What can hang from each mark
k_393: k_276
k_276: k_314 k_393 k_555 k_615 k_743
k_645: k_612
k_612: k_89 k_276 k_949
k_555: k_949
k_615: k_276
k_839: k_276

Known rows, with every way that one mark hangs from another
k_839[k_276[k_393 k_555[k_949]]]: [-2.26 -0.39 -0.30 -2.62 -0.48 -0.84 -2.07 -0.46  0.94  0.78 -4.30  0.10
 -1.94 -3.91 -1.77 -1.32 -0.25  1.68]
k_645[k_612[k_949]]: [ 2.15  0.53  0.36  0.65  0.73  0.20 -1.62  0.71 -0.43 -0.86 -0.72 -0.57
  4.58 -2.30  0.64 -0.94  0.23  0.28]
k_839[k_276[k_314 k_393 k_555[k_949] k_615]]: [-6.45 -0.83 -0.34 -4.09 -1.49 -1.39 -5.03 -0.32  1.76  1.26 -5.26 -0.37
 -8.04 -4.76 -2.00 -0.93 -1.83  2.26]
k_612[k_89 k_276[k_314 k_393 k_555 k_615 k_743] k_949]: [-8.04  0.78  1.66 -2.60 -1.02  0.16 -5.46  0.36  1.01  0.75 -2.94 -0.90
 -4.96 -4.21 -1.10  1.54 -1.75  2.98]
k_393[k_276[k_743]]: [-2.10  0.03  0.53 -0.98 -0.23 -0.30  1.65 -0.28  0.38  0.60 -1.68 -1.50
 -1.63 -1.26 -1.31 -0.71 -1.54  1.86]
k_276[k_314 k_393 k_555[k_949] k_615 k_743]: [-5.75 -0.80 -0.07 -4.13 -1.47 -1.69 -6.37 -0.86  2.13  1.44 -7.37 -0.76
 -8.35 -3.53 -2.36  0.11 -2.51  1.72]
k_612[k_89 k_949]: [ 1.15  0.95  0.44  0.39  0.97 -0.54  0.77  1.09 -0.86 -0.54  1.85  0.11
  3.67 -0.88  0.68  1.20  0.56 -0.21]
k_645[k_612[k_89 k_276[k_314 k_555 k_615 k_743] k_949]]: [-8.33  1.70  1.83 -1.74 -0.16  0.40 -5.18  1.45  0.52 -0.25 -3.79 -1.59
 -2.24 -5.27  0.25  0.68 -1.93  1.71]
k_645[k_612[k_89 k_276[k_393] k_949]]: [ 1.09  1.15  2.15  1.64  0.66  1.56 -1.65  0.82 -0.28 -0.92  0.27 -0.74
  5.50 -2.71  0.22  0.87  2.47  1.60]
k_393[k_276[k_314 k_555[k_949] k_615 k_743]]: [-6.20 -0.38 -0.18 -3.99 -0.99 -2.75 -2.86  0.15  1.78  1.47 -6.32 -1.92
 -7.07 -4.57 -1.95 -0.29 -3.60  2.19]
k_393[k_276[k_314 k_555 k_615 k_743]]: [-8.65 -0.35  0.03 -4.11 -1.38 -1.64 -3.72  0.13  1.25  1.45 -4.28 -1.81
 -7.77 -3.30 -1.62 -0.39 -3.90  2.67]
k_276[k_615]: [-2.32 -0.04  0.23 -1.12 -0.28 -0.25 -0.78 -0.17  0.23  0.23  0.80 -0.14
 -2.70 -0.48  0.45  0.40 -0.19  0.85]
k_276[k_393 k_555[k_949] k_615 k_743]: [-3.77 -0.36  0.14 -3.70 -0.77 -1.35 -4.36 -1.14  1.48  1.21 -5.62 -0.39
 -5.05 -3.23 -1.66  0.11 -1.11  1.89]
k_276[k_314 k_393 k_555 k_615]: [-6.00 -0.96 -0.32 -3.62 -1.78 -1.12 -7.21 -0.26  1.30  1.20 -3.17 -0.16
 -6.51 -1.92 -1.41  0.49 -1.58  1.83]
k_615[k_276[k_314 k_555 k_743]]: [-8.17 -1.40 -1.01 -2.55 -1.00 -0.17 -1.78 -0.19  1.48  0.61 -3.15 -0.58
 -6.45 -4.47 -1.42 -0.40 -3.01  0.71]
k_615[k_276[k_314 k_393 k_555[k_949] k_743]]: [-4.89 -2.16 -0.92 -2.91 -1.10 -0.97 -2.76 -0.84  2.36  1.03 -5.94 -0.57
 -6.61 -5.58 -2.68 -0.18 -1.94  1.20]
k_645[k_612[k_89 k_276[k_743] k_949]]: [-1.78  2.03  2.33  1.41  1.02  1.71  0.17  0.96 -0.37 -1.08 -1.12 -1.32
  3.66 -3.16  0.66  0.29  0.39  0.90]
k_276[k_314 k_555[k_949] k_615 k_743]: [-6.34 -0.16 -0.29 -3.60 -0.93 -1.91 -4.60 -0.10  1.74  1.03 -6.80 -0.87
 -7.74 -3.70 -1.27  0.02 -3.20  0.70]

Rows
[-1.47 -0.59 -0.29 -3.11 -0.65 -1.86 -4.39 -0.58  1.14  1.02 -3.53  0.11
 -2.79 -2.89 -1.00  0.53  0.12  1.56] : k_276[k_393 k_555[k_949] k_615]
[-6.47  1.27  1.04 -1.54 -0.25 -0.62 -3.61  1.70  0.33  0.16 -0.34 -0.52
 -1.93 -4.10  0.57  1.81 -1.25  1.68] : k_612[k_89 k_276[k_314 k_555 k_615] k_949]
[-2.31  1.75  1.03 -0.09  0.70 -0.06 -0.89  1.51 -0.55 -0.31  0.72 -0.08
  4.09 -3.25  0.69  1.46  0.33  1.08] : k_612[k_89 k_276[k_555] k_949]
[-6.62 -0.30 -0.51 -3.15 -1.20 -1.33 -5.34  0.42  0.91  0.83 -2.45 -0.29
 -6.09 -2.05 -0.32  0.33 -2.41  0.75] : k_276[k_314 k_555 k_615]
[-5.42  1.06  1.80 -1.05 -0.42  0.96 -6.23  0.82  0.68 -0.16 -5.06 -1.35
 -0.20 -4.65 -1.26  0.37 -0.93  1.93] : k_645[k_612[k_89 k_276[k_314 k_393 k_555 k_743] k_949]]
[-6.44 -0.54 -0.36 -3.48 -1.22 -2.16 -3.58  0.73  0.97  1.24 -2.08 -1.33
 -5.30 -2.95 -1.00  0.04 -2.67  2.35] : k_393[k_276[k_314 k_555 k_615]]
[-5.56 -1.58 -0.59 -2.65 -0.89  0.41 -1.55 -1.19  1.19  0.78 -2.14 -0.12
 -3.86 -3.95 -1.81 -0.24 -0.95  1.95] : k_615[k_276[k_393 k_555 k_743]]
[-6.45 -0.34  0.43 -2.04 -1.12 -0.08 -2.90 -0.46  1.18  0.71 -3.20 -0.96
 -8.43 -1.13 -0.79 -0.03 -2.72  0.93] : k_276[k_314 k_615 k_743]
[-4.07 -0.72  0.12 -1.84 -1.03 -1.31 -1.08  0.43  0.94  0.88 -0.67 -1.52
 -5.38 -1.63 -0.78  0.03 -1.88  2.13] : k_393[k_276[k_314 k_615]]
[-6.41  1.52  1.24 -1.05 -0.19  0.11 -3.02  1.29  0.45  0.10 -3.19 -0.93
 -1.54 -3.93 -0.50  1.08 -2.21  1.13] : k_612[k_89 k_276[k_314 k_555 k_743] k_949]
[-7.77  1.10  1.35 -1.92 -0.66  0.57 -6.22  0.67  1.06  0.05 -4.99 -1.72
 -3.48 -5.87 -0.11 -0.74 -2.60  2.51] : k_645[k_612[k_276[k_314 k_555 k_615 k_743] k_949]]
[-4.03 -0.44  0.35 -1.33 -0.89 -0.65 -0.50 -0.04  1.03  0.84 -3.58 -1.85
 -4.94 -1.59 -1.80 -0.70 -2.97  1.61] : k_393[k_276[k_314 k_743]]
[-6.25 -0.52  0.54 -2.39 -1.17 -0.87 -1.15 -0.17  1.19  1.07 -2.81 -2.01
 -7.75 -2.02 -1.39 -0.34 -3.07  2.38] : k_393[k_276[k_314 k_615 k_743]]
[-8.84 -0.14 -0.11 -3.76 -1.40 -0.92 -5.47 -0.11  1.23  1.03 -4.74 -0.74
 -8.40 -2.51 -1.01 -0.05 -3.50  1.12] : k_276[k_314 k_555 k_615 k_743]
[-6.41  0.04  1.38 -2.51 -1.22  0.11 -6.94 -0.40  2.26  0.70 -8.39 -1.72
 -6.06 -5.47 -1.64 -0.36 -1.36  2.50] : k_645[k_612[k_276[k_314 k_393 k_555[k_949] k_615 k_743]]]
[-6.30 -0.33  0.28 -3.86 -1.22 -0.37 -5.26 -1.15  0.94  1.21 -3.42 -0.27
 -5.64 -1.96 -1.40  0.07 -1.44  2.41] : k_276[k_393 k_555 k_615 k_743]
[-4.21 -0.49 -0.56 -2.33 -0.92 -1.95 -2.87  0.89  0.81  0.96 -2.92 -1.21
 -2.69 -2.55 -1.43 -0.31 -2.55  1.54] : k_393[k_276[k_314 k_555]]
[-7.49 -2.09 -0.77 -3.00 -1.57  0.12 -3.57 -0.91  1.86  1.01 -3.91 -0.46
 -7.14 -4.29 -2.46 -0.28 -2.30  1.69] : k_615[k_276[k_314 k_393 k_555 k_743]]
[-4.45  1.97  1.40 -0.71  0.54  0.38 -1.00  1.01 -0.27 -0.09 -1.31 -0.54
  1.76 -3.60  0.08  1.08 -0.90  1.46] : k_612[k_89 k_276[k_555 k_743] k_949]
[-4.96 -0.17 -0.74 -2.53 -0.66 -1.43 -2.35  0.55  1.17  0.61 -5.43 -0.36
 -4.74 -4.46 -1.39 -1.41 -2.35  0.41] : k_839[k_276[k_314 k_555[k_949]]]
[-6.71 -0.17  1.02 -2.87 -1.50 -0.40 -5.50 -0.72  2.35  1.35 -7.12 -1.11
 -8.18 -4.65 -1.94  0.43 -1.84  2.66] : k_612[k_276[k_314 k_393 k_555[k_949] k_615 k_743]]
